Each row comes from the steps of one walk. Every step used is in the known rows, and no mark comes twice. Write the walk behind each row, first mark first.
Known rows:
kufar -> bimur: [ 0.31  2.11 -0.32 -0.45 -0.98 -0.21  0.60 -0.87 -0.33  1.35  1.12  0.90
  0.45 -0.29 -0.29 -0.45 -0.01 -1.47  0.26 -1.54  1.37 -0.85]
zotig -> sipem -> lodutef: [ 1.74  1.06 -0.24  1.19 -2.13 -0.34  1.48  0.45  2.44  0.19 -0.09  0.87
 -0.17  2.57 -1.82 -0.08 -2.52 -2.00  3.39 -0.54 -0.50 -1.47]
kufar -> sipem: [ 2.06  0.65 -0.30 -0.08 -0.21 -0.47 -0.65  1.12  0.57 -0.44  0.17  1.66
 -0.18 -0.34  0.54  0.10 -1.16 -2.19  1.93 -0.92 -0.25 -1.59]
sedib -> zotig: [ 1.73  2.21 -0.31  0.55 -0.86 -1.08 -1.75 -0.99  0.17 -0.80  0.51  0.71
 -0.36 -0.80  1.54  0.51 -0.86 -0.26  1.30 -1.02  0.34 -2.65]
zotig -> sipem: [ 1.18  1.66 -0.76  1.18 -1.37 -1.18  0.04  0.67  2.14 -1.06  0.89  1.32
 -1.58  1.22 -0.57 -0.20 -1.97 -0.76  1.17 -0.76 -0.62 -0.79]
sipem -> kufar: [ 0.18  1.38  0.74  0.77 -1.06 -0.07  0.81  0.26 -0.53  0.06 -1.14  1.34
 -0.20  0.80 -0.19 -0.61 -2.79 -2.15  1.45 -1.06  0.07  0.51]
dadab -> lodutef -> sipem: [ 0.56  1.97 -1.95  0.84  0.66 -2.10 -0.68  1.34 -1.69  0.11 -0.44  1.74
 -0.67 -0.38  1.72 -4.67 -0.14 -1.31  3.59 -1.03  0.66 -1.15]
lodutef -> sipem -> zotig: [ 2.41  1.16 -1.80  0.90  0.26 -1.57 -2.50  1.75 -0.45  0.31 -0.59  2.21
 -0.69  0.67  0.82 -3.64 -0.12 -2.51  2.64  0.01 -0.58  0.17]
bimur -> kufar -> sipem -> sedib: [ 2.36  1.57  0.62 -1.19  0.07 -0.52 -0.64  0.94  0.20 -0.40  1.43  1.42
  1.37  0.55  1.94 -0.56 -2.91 -2.44 -0.64 -0.38 -0.28  0.18]
zotig -> sipem -> kufar -> bimur -> dadab: [ 0.68  3.40  0.84 -1.31 -2.66 -0.32  2.03  0.89  1.60  1.03  1.75  0.87
 -0.98  1.43 -0.19 -0.94 -2.49 -1.43  1.70  0.18  1.30 -0.38]
bimur -> dadab: [ 1.89  2.98 -0.80  1.01 -2.09 -0.86  0.82  1.04  0.18  0.24  0.95  0.91
 -0.47  0.74 -0.04  0.35 -1.29  0.43  1.60 -0.60  0.14  0.38]
kufar -> sipem -> sedib: [ 2.25  1.03  0.31 -0.61  0.14 -0.32 -0.17  0.64 -0.21  0.05  1.11  1.11
  1.14  0.19  0.16 -0.88 -0.94 -3.22  1.29 -0.69  0.31  0.10]
sedib -> sipem: [ 0.83  1.34 -0.24  0.47 -0.66 -0.91 -0.35  0.45  1.36 -0.96 -0.56  1.25
 -0.29 -0.15  1.01 -0.30 -0.94 -1.31  1.47 -0.78  0.01 -1.90]
dadab -> bimur -> kufar: [ 0.39  2.48 -0.50  0.11 -0.35 -2.04 -0.40 -0.01 -0.54  1.34  0.52  1.01
  0.62  0.43  3.06 -0.36 -3.23  0.39 -1.26 -2.39  0.94 -0.88]
bimur -> dadab -> lodutef -> sipem: [ 1.53  3.41 -2.18  0.74 -0.49 -2.26  0.15  2.25 -1.35  0.57  0.55  1.55
 -0.82  0.04  1.93 -4.18 -0.34 -0.11  4.35 -0.27  0.79 -0.70]
lodutef -> sipem: [ 1.49  1.27 -1.00  0.40  0.35 -1.42 -0.49  1.69 -1.14 -0.22 -0.65  1.88
 -0.70 -0.42  0.21 -1.94 -0.20 -2.01  1.94 -0.48  0.33  0.09]
dadab -> lodutef: [ 0.01  2.44 -1.61  1.72 -0.61 -1.36 -0.06 -0.12 -0.66  0.05  0.26  1.03
 -0.08  0.26  1.16 -2.48 -0.99 -0.13  2.73 -1.89  0.02 -1.40]
sipem -> kufar -> bimur -> dadab: [ 0.57  3.31  0.92 -1.32 -2.08  0.14  2.18  0.27 -0.58  2.11  0.93  0.73
  0.39  0.49  0.05 -0.54 -1.79 -1.36  1.53 -0.50  1.73  0.30]

Write each row's walk:
[ 1.40  4.00  1.23 -2.02 -2.67 -0.83  0.27 -0.36  1.86  0.60  2.14  0.32
 -1.00  0.45  1.66 -0.25 -2.33 -0.84  1.96  0.45  1.75 -2.91]
sedib -> zotig -> sipem -> kufar -> bimur -> dadab
[ 2.18  1.03 -0.13 -0.68 -0.30 -0.73 -0.92  1.43  1.11 -0.89  0.67  1.98
  0.06 -0.04  2.16  0.51 -3.21 -1.43  0.15 -0.63 -0.77 -1.35]
bimur -> kufar -> sipem
[ 1.13  2.90  0.53 -2.08 -0.95 -0.65  1.49  1.68 -1.50  2.00  0.16  1.50
 -0.11 -0.31  0.57 -2.77 -0.92 -2.65  2.41  0.41  2.34  0.62]
lodutef -> sipem -> kufar -> bimur -> dadab
[ 0.03  1.12  1.18 -0.13 -0.78 -0.39  0.34  0.56  0.91 -0.57 -1.84  1.41
 -0.23  0.28  1.02 -0.93 -2.62 -2.61  2.01 -0.49  0.24 -1.38]
sedib -> sipem -> kufar
[ 2.80  0.65  0.21 -0.66 -0.94  0.02  0.39  1.08  1.43  0.41 -0.33  1.58
  1.48  1.38  1.12  0.64 -3.88 -2.58  2.36 -0.53 -0.66 -2.11]
bimur -> kufar -> sipem -> lodutef
[ 2.44  1.81  0.04  0.54 -2.03 -0.78 -0.34 -0.61  2.62 -0.24  0.39  0.22
 -0.33  1.58  0.16  0.49 -2.26 -1.29  3.62 -0.26 -0.07 -4.00]
sedib -> zotig -> sipem -> lodutef
[ 0.97  3.82 -1.72  1.57 -1.73 -1.54  0.68  0.81 -0.34  0.46  1.28  0.80
 -0.38  0.76  1.48 -2.14 -1.10  1.23  3.39 -1.20  0.43 -0.80]
bimur -> dadab -> lodutef
[ 1.59  1.23 -1.11  0.98 -0.83 -1.19 -2.27  0.78  2.05 -0.35 -0.53  1.69
 -0.19  1.14  1.52 -1.79 -0.69 -1.84  2.21 -0.28 -1.04 -1.90]
sedib -> sipem -> zotig
[ 1.81  1.61 -0.36 -0.16  0.72 -1.16 -0.13  0.89 -2.01  0.26  0.10  1.32
  0.51  0.08 -0.22 -3.19  0.15 -3.02  1.01 -0.27  0.91  1.80]
lodutef -> sipem -> sedib
[-0.19  2.01  0.92 -1.10 -1.55 -0.24  1.36 -0.23  1.39  0.64  0.72  1.05
 -0.62  1.08 -0.50 -1.29 -2.31 -2.64  0.85 -0.64  1.10 -0.90]
zotig -> sipem -> kufar -> bimur
[ 1.30  0.86  0.06  0.50 -1.45 -0.12  1.02  0.07  1.64  0.47 -1.57  0.81
  1.16  1.33  0.00 -0.23 -1.67 -2.53  3.69 -0.58  0.17 -2.64]
sedib -> sipem -> lodutef
[-0.47  4.16 -0.04 -0.79 -1.89 -0.56  1.88 -0.02 -0.99  2.38  1.04  0.73
  0.51  0.58  1.51 -3.27 -1.56 -0.66  3.28 -1.13  1.97 -1.08]
sipem -> kufar -> bimur -> dadab -> lodutef
[ 1.79  3.93 -2.58 -0.59 -0.49 -2.00 -1.35  1.45 -1.02  2.61  1.63  1.52
  0.01  0.56  2.52 -6.21  1.02 -1.08  4.35 -0.07  1.37 -1.38]
kufar -> bimur -> dadab -> lodutef -> sipem -> zotig
[ 1.78  5.07 -0.79 -2.38 -0.12 -2.06 -0.83 -0.48 -2.26  1.94  2.77  0.05
  1.06 -1.10  3.57 -5.33  1.45 -0.98  3.17 -0.07  3.21 -2.18]
kufar -> bimur -> dadab -> lodutef -> sipem -> sedib -> zotig
[ 2.48  4.39 -1.07 -0.56  0.01 -2.40 -1.26  0.56 -2.08  0.48  1.81  0.33
  0.35 -0.52  3.41 -4.63  0.28 -0.40  3.95  0.14  1.77 -1.41]
bimur -> dadab -> lodutef -> sipem -> sedib -> zotig
[-0.60  3.98  0.24 -1.49 -1.67 -0.81  1.35  0.28  0.32  1.57  0.48  0.73
  0.56  0.08  2.89 -3.47 -1.56 -1.15  3.80 -0.44  2.17 -2.82]
sedib -> sipem -> kufar -> bimur -> dadab -> lodutef
[ 0.50  2.62  1.33 -1.94 -1.52 -0.58 -0.53 -1.27  1.65  0.16  1.08  0.59
 -0.73  0.05  1.40 -0.75 -2.18 -2.02  1.41 -0.31  1.40 -3.50]
sedib -> zotig -> sipem -> kufar -> bimur
[ 1.30  2.15 -0.03  0.63 -1.09 -0.86  0.43  0.14  1.19 -0.73  1.65  0.66
 -0.36  1.73 -0.98 -1.38 -1.48 -1.78  0.30 -0.45 -0.14  0.78]
zotig -> sipem -> sedib
[ 1.23  3.56 -0.43 -0.66 -2.15 -0.42  1.34 -0.05  0.03  1.95  2.04  0.67
  0.27  0.20 -0.04 -0.22 -0.20 -0.11  0.90 -0.78  1.55 -0.32]
kufar -> bimur -> dadab
[ 1.96  2.34 -0.28  0.46 -1.35 -1.42 -1.65 -0.42  2.35 -1.61  1.31  0.73
 -1.57  0.22  1.23  0.44 -1.70 -0.16  1.41 -0.40 -0.20 -3.37]
sedib -> zotig -> sipem
